Each row comes from the steps of one walk. Every step used is in the known rows, and no mark comes twice. Write the walk behind each row, first mark first.
Known rows:
zegemut/rilof/vamibib: [23 73 -245 106 -191 -22 -107 169 59 92 -24 -351 191 136 65 5 225 -76 25 -40 -80 52 96 17]
tumob/sabe/zegemut/miti/vamibib/kapozak: [-22 83 -188 -118 308 -68 53 -146 76 -209 8 139 108 240 -92 -381 41 -152 -166 608 111 36 -18 -414]
tumob/sabe: [28 -143 -52 100 -24 28 -89 7 30 -126 45 86 67 61 -48 -14 4 -16 -80 172 94 -15 47 21]
miti/vamibib/rilof/zegemut/kapozak: [154 229 -176 295 226 -185 138 76 -278 105 -13 17 62 -98 186 -156 -70 16 42 165 -196 -103 -249 -209]
tumob/sabe/zegemut/miti/vamibib/rilof: [-7 173 -1 221 202 -82 -28 -94 58 -9 -44 132 213 101 54 -284 -44 -153 -194 399 45 173 -106 -248]
tumob/sabe/zegemut/miti: [-61 45 -47 21 216 32 16 -148 127 -130 49 208 106 190 -5 -197 93 -66 -90 357 71 -13 43 -69]
tiden/sabe/zegemut/rilof/vamibib/kapozak: [61 199 -328 -191 -56 -11 -198 205 187 -57 14 -428 406 140 -80 -131 195 28 -257 201 107 20 70 -118]
kapozak/vamibib/rilof/zegemut/miti: [-1 159 25 378 274 -273 184 129 -167 215 72 110 89 268 216 -39 175 116 61 270 -271 -181 61 -24]
rilof/zegemut/miti: [-17 171 -90 102 233 -125 258 -67 -117 22 157 68 -12 123 203 -127 85 -40 129 215 -189 -249 9 -7]
kapozak/vamibib/rilof: [25 -23 129 303 49 -172 -96 185 -51 197 -69 36 99 165 -11 80 115 168 -68 67 -106 77 59 -22]
zegemut/rilof/vamibib/kapozak: [39 68 -267 -22 -136 -39 -138 227 83 -36 -42 -312 192 252 -78 -48 276 15 32 177 11 18 176 -149]
rilof/zegemut/kapozak/vamibib/miti: [85 -53 -299 18 402 -293 302 32 -231 53 -10 188 -81 166 209 -221 262 180 140 269 -324 -200 26 -57]
miti/vamibib/rilof/zegemut: [66 190 -53 288 66 -230 109 97 -169 138 -57 -100 216 -55 198 -172 -121 -126 -74 170 -106 -10 -168 -195]
tumob/sabe/tiden: [64 -43 -125 82 -37 5 -268 22 71 -262 97 6 178 16 -12 -10 -45 -75 -215 198 16 63 -82 177]
kapozak/vamibib/miti: [-31 -133 -80 -94 171 -225 102 2 -25 36 -113 135 0 194 86 -169 207 69 24 135 -158 108 157 -59]
miti/vamibib/kapozak: [24 18 -138 -143 94 -79 39 -7 -69 -102 -39 -51 19 57 -82 -203 -43 -81 -61 229 18 50 -62 -347]
zegemut/rilof: [45 34 -25 4 -87 47 -162 97 -32 37 -58 -108 148 55 75 9 215 -20 67 27 4 33 60 -32]
vamibib/rilof/zegemut/sabe/tiden: [-59 225 45 290 -205 -219 -105 132 -35 49 -166 -82 261 -5 143 -33 -62 -16 -131 235 -193 60 -161 -12]
tumob/vamibib/rilof: [-42 144 16 274 28 -100 -3 139 -115 -14 -15 -81 -11 55 64 -28 -23 86 24 68 -201 141 -75 -72]
tiden/sabe: [50 32 -51 -75 -19 22 -74 33 -36 -45 165 -121 87 -124 36 65 -111 27 -205 -120 4 -53 -29 116]
zegemut/miti/vamibib: [-14 117 -124 11 169 -81 184 -147 -107 26 73 14 -98 47 146 -191 -32 -194 -10 76 -146 35 -90 -195]
rilof/vamibib/miti: [-57 5 -232 -94 -29 -188 158 23 116 -58 -79 -150 41 68 57 -191 76 -88 1 54 -116 134 133 17]
miti/vamibib: [35 21 -125 -23 37 -57 50 -61 -79 59 -51 -64 8 -52 65 -155 -107 -163 -81 -5 -46 82 -131 -201]
kapozak/vamibib/rilof/zegemut: [27 58 30 367 134 -261 52 214 -120 236 -29 11 185 165 142 -19 107 153 -33 205 -178 -111 24 -34]

Write each row's walk:
[-134 14 -38 119 -139 -127 157 -26 -92 122 -162 -7 23 65 117 -98 18 -3 27 190 -124 -113 -4 -163]
rilof/zegemut/sabe
[-41 77 1 383 -111 -311 -102 198 -82 180 -182 -45 244 185 158 -11 72 82 -175 292 -307 32 -91 -22]
kapozak/vamibib/rilof/zegemut/sabe/tiden
[75 154 -100 -157 -3 76 -235 57 97 19 -9 -216 376 -25 82 -60 137 -16 -232 21 92 48 -48 -3]
tiden/sabe/zegemut/rilof
[41 109 -57 -183 87 30 -84 -18 115 -14 63 -103 232 -78 -20 -71 -91 3 -300 5 82 -2 -97 19]
tiden/sabe/zegemut
[50 -18 -93 26 -10 107 -257 47 156 -63 -119 0 344 153 16 -125 242 -64 -108 339 194 94 49 -98]
tumob/sabe/zegemut/rilof
[-6 -63 -57 20 66 56 -95 -55 174 -104 -64 98 205 98 -65 -144 28 -19 -182 308 194 48 2 -58]
tumob/sabe/zegemut
[11 183 -212 94 258 -190 334 -136 -192 68 112 -13 16 65 271 -277 -28 -209 43 198 -210 -152 -129 -200]
rilof/zegemut/miti/vamibib
[-18 231 -73 269 -155 -289 -54 73 -105 88 -199 -164 267 -69 218 -176 -178 -181 -229 213 -240 130 -287 -197]
miti/vamibib/rilof/zegemut/sabe/tiden
[-12 314 46 95 229 -139 68 -88 29 124 -97 71 161 42 113 -265 -46 -148 -95 221 -63 180 -150 -278]
sabe/zegemut/miti/vamibib/rilof
[75 -120 -184 -73 313 -185 143 16 -148 4 -67 227 -175 138 65 -144 269 193 122 127 -257 -9 77 -70]
zegemut/kapozak/vamibib/miti
[125 148 -171 -166 215 49 -37 -28 -13 -34 111 16 75 -140 -8 -50 -32 140 -198 5 -16 -99 -192 5]
tiden/sabe/zegemut/kapozak
[-1 52 -273 -58 -91 -137 2 110 84 -14 -126 -262 188 122 145 -186 303 -106 68 63 -119 177 180 -23]
zegemut/rilof/vamibib/miti
[109 -97 -163 81 230 -70 47 57 -185 126 40 143 -184 150 19 51 207 232 71 25 -200 -134 6 -42]
zegemut/kapozak/vamibib
[32 3 -309 102 -116 32 -188 112 226 13 -96 -243 386 221 -1 -148 254 -102 -157 276 133 95 104 -55]
tumob/sabe/zegemut/rilof/vamibib
[35 118 -51 -86 28 58 -140 44 129 72 -160 -103 273 59 51 -131 241 -68 -16 142 97 96 1 -120]
sabe/zegemut/rilof
[99 -1 -245 -252 384 -159 56 -33 -23 5 -11 129 62 59 72 -211 190 211 -181 141 -172 -19 -12 -39]
tiden/sabe/zegemut/kapozak/vamibib/miti
[-60 43 -160 -60 103 -42 59 64 -119 -195 44 -61 -136 191 -63 -129 36 99 76 276 -114 1 0 -220]
tumob/vamibib/kapozak
[-1 299 72 309 201 -181 169 69 -112 73 94 79 107 73 176 -84 47 9 105 239 -173 -137 -12 -17]
vamibib/rilof/zegemut/miti
[33 228 -152 -190 248 -59 74 -182 -16 15 130 -56 125 -30 128 -250 -110 -177 -306 67 -74 41 -183 -169]
tiden/sabe/zegemut/miti/vamibib
[125 210 -60 297 205 -131 90 165 -199 79 29 81 48 -66 102 -20 55 178 120 159 -155 -185 -140 -2]
vamibib/rilof/zegemut/kapozak
